Each row comes from the steps of one path. Every step used is in the known rows, and no mark comes twice. Write the path behind each row, first mark first.
Known rows
nibi -> binip: [ -1.0  -1.9  -7.9  -1.4  12.2  18.9  -2.9  -0.7  15.2   0.7 -14.6  20.9
 -20.4  -3.5  -7.9  12.7  16.1   2.8  -7.8  -8.9  -1.3]
totip -> piba -> binip -> kolelit -> riro: [ 47.5  30.5  -5.6  47.9   6.9   3.8 -37.7  10.2   1.1 -12.4  -4.5  -9.0
  -5.8 -24.9   2.4  13.6  24.1  -1.6  -5.7   1.0  -2.8]
binip -> riro -> piba -> totip: [ 42.5  16.1 -34.6 -21.4  22.9  16.4  16.4 -13.3  -0.2 -22.8  15.7  33.7
   2.4  16.6  14.3   2.7   8.2   7.9 -12.1   3.8  -2.1]
totip -> piba -> binip -> kolelit: [ 27.6  19.7 -12.9  18.5  14.6 -13.1 -32.3  12.6  -1.5 -14.0   2.2 -10.7
 -27.7   1.6  11.0  14.1  47.4   3.9  -9.5  14.5  -2.1]
nibi -> piba -> totip: [ 24.7   7.5 -24.7 -29.0  18.1  30.1  17.8   6.6 -20.3 -17.3   5.6   1.7
  14.8  13.4  -5.2   2.1   2.7   2.3  -8.2  10.7  11.9]
totip -> piba -> binip: [ 12.8  10.4 -10.9  17.4  14.3  -1.5  -4.5   5.1   4.6 -14.6   9.4 -11.6
   2.8   3.8  10.5   4.0  40.2   5.5  -3.7  10.1 -10.0]
totip -> piba -> binip -> riro: [ 18.2  23.0 -27.6  14.6   2.9   6.5   3.9 -11.9   1.1 -23.4  20.0   8.6
   2.0  10.6   7.7  19.1  19.7  -2.1  -6.6  -4.3  -3.4]
binip -> piba -> nibi -> riro: [ 14.6  28.4 -10.6 -26.0   8.1   3.5 -15.5 -27.4 -33.3  -5.8  30.1   2.6
  16.5 -27.2  18.1  15.6 -18.9  10.0   6.5 -27.0  -2.4]
kolelit -> riro: [ 28.7  18.0  -0.5  28.2   6.7  17.6  -7.6   4.0   0.5  -2.0  -4.1   9.7
  22.3 -27.2 -11.2  -1.9 -10.9   9.0   1.6  -9.2   7.4]
nibi -> riro: [ 17.0  24.0   0.5 -22.3  18.8   4.5  -1.3  -5.7 -14.3 -19.8  15.3  11.7
  11.2  -5.4  -3.3  12.0   4.9   8.1  10.4  -3.5 -16.3]
kolelit -> piba: [ 20.3  19.1 -14.4 -17.5  17.7  14.6  -8.8   1.7   0.2   3.6  13.3   1.5
 -16.7 -21.5   9.1  -0.6   3.3  23.9  -5.0 -18.1  34.9]
binip -> piba: [  6.0  -0.7 -14.7  -3.0   5.6   4.1 -16.6 -15.7  -6.6   3.3   8.8  -5.2
 -11.0 -20.3   5.2  11.5 -12.9  11.5   0.6   2.5  18.4]
totip -> piba: [ -0.9   8.4   7.2  -2.3  22.2  -5.4   7.1   4.3  -6.1 -21.1   6.2  -3.9
   3.6   7.9   5.2   2.9  30.1   1.4   8.8  17.4 -10.9]
nibi -> kolelit: [ 31.7  19.5 -16.1  -3.6   4.1  -7.8  -3.0  11.4  -1.9 -12.1 -10.1  20.5
 -12.0 -26.7  20.4   0.8  -4.6  25.8  -6.7  14.6   3.6]
kolelit -> piba -> nibi -> binip -> riro: [ 19.6  37.0 -32.1 -23.1   7.3  35.9  -0.7 -24.0   0.0   4.6  12.5  36.8
 -17.8 -25.9  17.3  19.4 -12.3   8.1 -21.6 -65.7  36.5]
totip -> piba -> nibi -> kolelit: [ 23.0  34.3  -6.2  -6.0  13.9 -16.3   7.9   8.4 -19.4 -20.7   2.5  14.7
   9.0 -21.9  43.4  -3.0  12.4  17.5  -5.1   6.5 -11.6]
binip -> kolelit -> riro -> piba: [ 67.2  32.5   7.0  20.0  20.5   9.7 -43.3   6.3   6.1   1.9  -3.4  23.4
 -18.0 -35.0   3.5 -10.9  12.6   9.0 -10.0   0.5   9.5]
nibi -> kolelit -> piba -> binip -> riro: [ 63.5  47.7 -56.7  -5.0 -11.0  18.7 -12.8  -9.3   8.2  -4.3  15.1  24.3
 -28.4 -41.0  34.1  20.4 -19.3  29.9 -28.5 -25.4  39.1]
riro -> piba -> binip: [ 41.9  17.2 -19.9   7.8  18.9   8.0 -22.5  -0.7  16.8   4.3  13.4  11.1
 -13.4 -11.1  15.1 -21.3  39.9  18.9 -18.5  -2.9   3.5]
kolelit -> riro -> piba -> nibi: [ 48.5  36.9   2.8  16.8  19.8  15.5 -12.8  -2.9  -4.9   4.4  10.7  28.3
  27.9 -39.9  17.1 -31.0   6.9  15.5 -10.6 -30.7   6.0]
binip -> piba -> nibi: [  5.2  11.8 -18.7  -6.1   6.7  -2.3 -16.6 -17.0 -22.2   5.9  14.7   1.0
   4.2 -24.4  20.9   1.1 -15.5  17.0  -5.0 -19.6  20.0]
piba -> nibi -> riro: [ 17.3  38.6  -2.9 -26.4  18.1  -1.4  -1.9  -5.6 -30.4 -14.8  19.7  16.7
  25.9 -12.0  12.8   1.5   7.7  13.8   4.0 -29.0 -14.8]
kolelit -> binip -> piba -> totip: [ 24.8 -17.5 -34.5  18.3  16.8  13.8  -0.5 -13.0   1.7   8.5  -0.6 -31.5
  -2.8  -8.1  12.0  27.1   2.2  -8.7  -2.1  -6.8  13.7]
binip -> kolelit -> riro: [ 42.7  23.8  -1.3  30.1  10.1   5.3 -37.0  12.0  -5.3  -3.9 -13.9  13.4
  -9.3 -29.2  -7.8   9.7  -4.1   9.7  -2.1  -4.2  12.5]

Which path is each row?
[ 38.8  26.7 -13.6 -16.6  21.7   3.4 -37.5   9.7  -2.9   4.5   4.2   4.3
 -47.1 -25.2   9.0  10.7  10.8  24.3 -10.6 -10.4  41.8]	binip -> kolelit -> piba
[ 25.2  22.9 -41.2  14.2  -4.6   9.4  -6.8 -11.8   4.1 -10.2  14.0  20.8
  -0.6   2.9   2.0  14.9   3.8  10.7 -16.7 -20.8  14.9]	piba -> binip -> riro
[ 17.0 -13.8 -30.8 -10.8   9.0   6.5   1.2 -10.3 -11.3  -6.7   3.9 -10.1
   0.6   0.9   9.4  19.9 -12.6   9.9  -0.2  15.0   5.2]	binip -> piba -> totip
[ -9.1  13.3   4.1  -2.4  21.2   8.6  10.7  -4.5  -3.3  -9.1  -3.9  13.4
   1.0  -2.3  16.4   7.6  33.0  -6.3  -4.6 -17.3 -15.0]	totip -> piba -> nibi -> binip
[ 56.7  27.2 -21.2  48.3   0.5   7.7 -49.2  13.2   5.5   2.7  -9.7   4.3
  -9.9 -32.8  -4.8  10.7   7.4  11.2 -16.4 -14.8  13.7]	piba -> binip -> kolelit -> riro
[ 45.2  30.2 -22.3 -22.2  10.1   7.6  -9.3   7.9   0.5   0.6   3.2  13.2
 -26.4 -45.4  30.0   2.9 -12.2  34.3 -11.9  -2.0  30.8]	nibi -> kolelit -> piba
[ 45.7  42.5 -39.4  18.6   3.0   0.7   5.7  -9.0  -4.7  -1.0   1.9  24.2
   3.6 -34.7  36.3  15.3 -13.1   5.5 -18.8 -43.0  20.6]	piba -> nibi -> kolelit -> binip -> riro
[ 13.6  -7.8 -17.8  23.4  13.5   9.7 -18.4 -17.6   8.8  19.2   6.0 -27.1
 -12.6 -28.1   7.2  18.6   1.4  -4.7  -1.6 -20.0  25.1]	kolelit -> binip -> piba
[ 27.6  30.2  -5.2 -13.3  29.9  -0.1  -8.4  -1.9  -8.5   2.5  16.4  27.5
   4.8 -14.4  25.2 -31.2  29.4  21.2 -13.0 -18.4   5.2]	riro -> piba -> nibi
[ 18.8  14.4 -26.3  22.7  13.1  12.9   4.4 -12.2   8.7  -0.1   6.5   7.9
  -1.2  -5.3  -0.6  20.0   6.5 -10.0  -5.5 -33.9  21.5]	kolelit -> binip -> riro
[ 77.3  22.9 -44.3   4.9  18.8  16.4  16.2  -8.4  13.1 -10.1   0.1  25.2
  -9.0 -18.5  40.2  12.4   5.8  -0.2 -19.3  -6.5   2.5]	nibi -> kolelit -> binip -> riro -> piba -> totip
[ 31.2  38.8 -40.1  -5.7  -6.0  36.8  -3.6 -15.9  -8.8 -13.1  24.4  18.0
   2.1  -2.1  -5.6   9.9 -12.1  -1.2 -21.4 -23.5  32.9]	nibi -> piba -> binip -> riro
[ 46.4  59.0  -9.4 -38.9  22.1   2.3 -33.5  -3.1 -31.4  -4.7  22.1  12.3
 -20.8 -34.1  26.1  14.0   7.6  22.6  -5.1 -38.8  22.4]	binip -> kolelit -> piba -> nibi -> riro
[ 41.6  35.7 -23.0  13.1  27.7  12.0   0.1 -20.5   4.2   8.4  20.2  25.7
   4.5 -16.8  28.3  -7.3  21.8  -4.9 -17.8 -53.3  20.9]	kolelit -> binip -> riro -> piba -> nibi
[ 49.9  18.9 -10.9 -38.3  34.4  14.4   8.9  -6.8 -10.8 -24.5  17.8  18.2
  15.8   8.1  14.7  -0.1  27.3   8.7   4.4   8.8 -32.3]	nibi -> riro -> piba -> totip
[ -2.0 -12.1 -12.3  -4.0   3.2  21.4 -17.2 -21.8  10.4   8.2  -6.5   6.6
 -29.3 -21.5  -0.8  25.4  -9.7  -0.9  -4.8  -8.1   9.5]	nibi -> binip -> piba
[ 47.5  13.6 -32.4 -24.7  25.4   7.2 -18.6  15.1  -9.1  -7.0  -2.8   0.4
 -37.1  -5.4  14.4  19.8  13.8  23.4 -11.8   0.2  28.6]	binip -> kolelit -> piba -> totip
[ -1.9  21.4   1.3  -4.4  24.2 -10.9   7.4   4.1 -20.2 -15.2  12.6   1.2
  18.3   1.1  18.6  -6.5  27.4   7.9   1.2  -5.6  -8.3]	totip -> piba -> nibi
[ 38.7   3.0 -18.0 -16.1  33.1   8.9   6.7   5.9   1.6 -11.7   4.4  15.5
  -0.5   9.8  14.8 -13.1  30.7  15.4  -9.5  14.5  -9.9]	riro -> piba -> totip
[ 58.4  25.3 -18.7  10.5  21.8  -4.4 -49.6   6.2  10.5   0.7   3.7  14.9
 -43.6 -14.6  17.8 -10.2  45.7  17.8 -25.6   4.2  10.4]	riro -> piba -> binip -> kolelit
[ 37.9   6.3 -33.0 -19.6  18.5  34.7  16.2 -18.9  16.5 -15.9  -1.1  45.3
 -16.1  13.8   9.7  16.2  14.5  -6.7 -18.9  -7.6 -10.2]	nibi -> binip -> riro -> piba -> totip
[ 37.6  31.8   7.8 -31.8  29.9   9.2 -10.4 -10.5  -5.2 -14.2  24.7  23.0
   3.2 -10.5  10.9  -8.5  27.0   9.0   5.3  -1.4 -19.6]	nibi -> riro -> piba
[ 56.2  18.1 -40.9 -27.6  11.4  11.7   8.6  13.4  -2.7  -9.8  -3.4   8.0
 -15.9 -26.8  34.3  11.4  -8.2  33.7 -11.7   7.0  19.9]	nibi -> kolelit -> piba -> totip
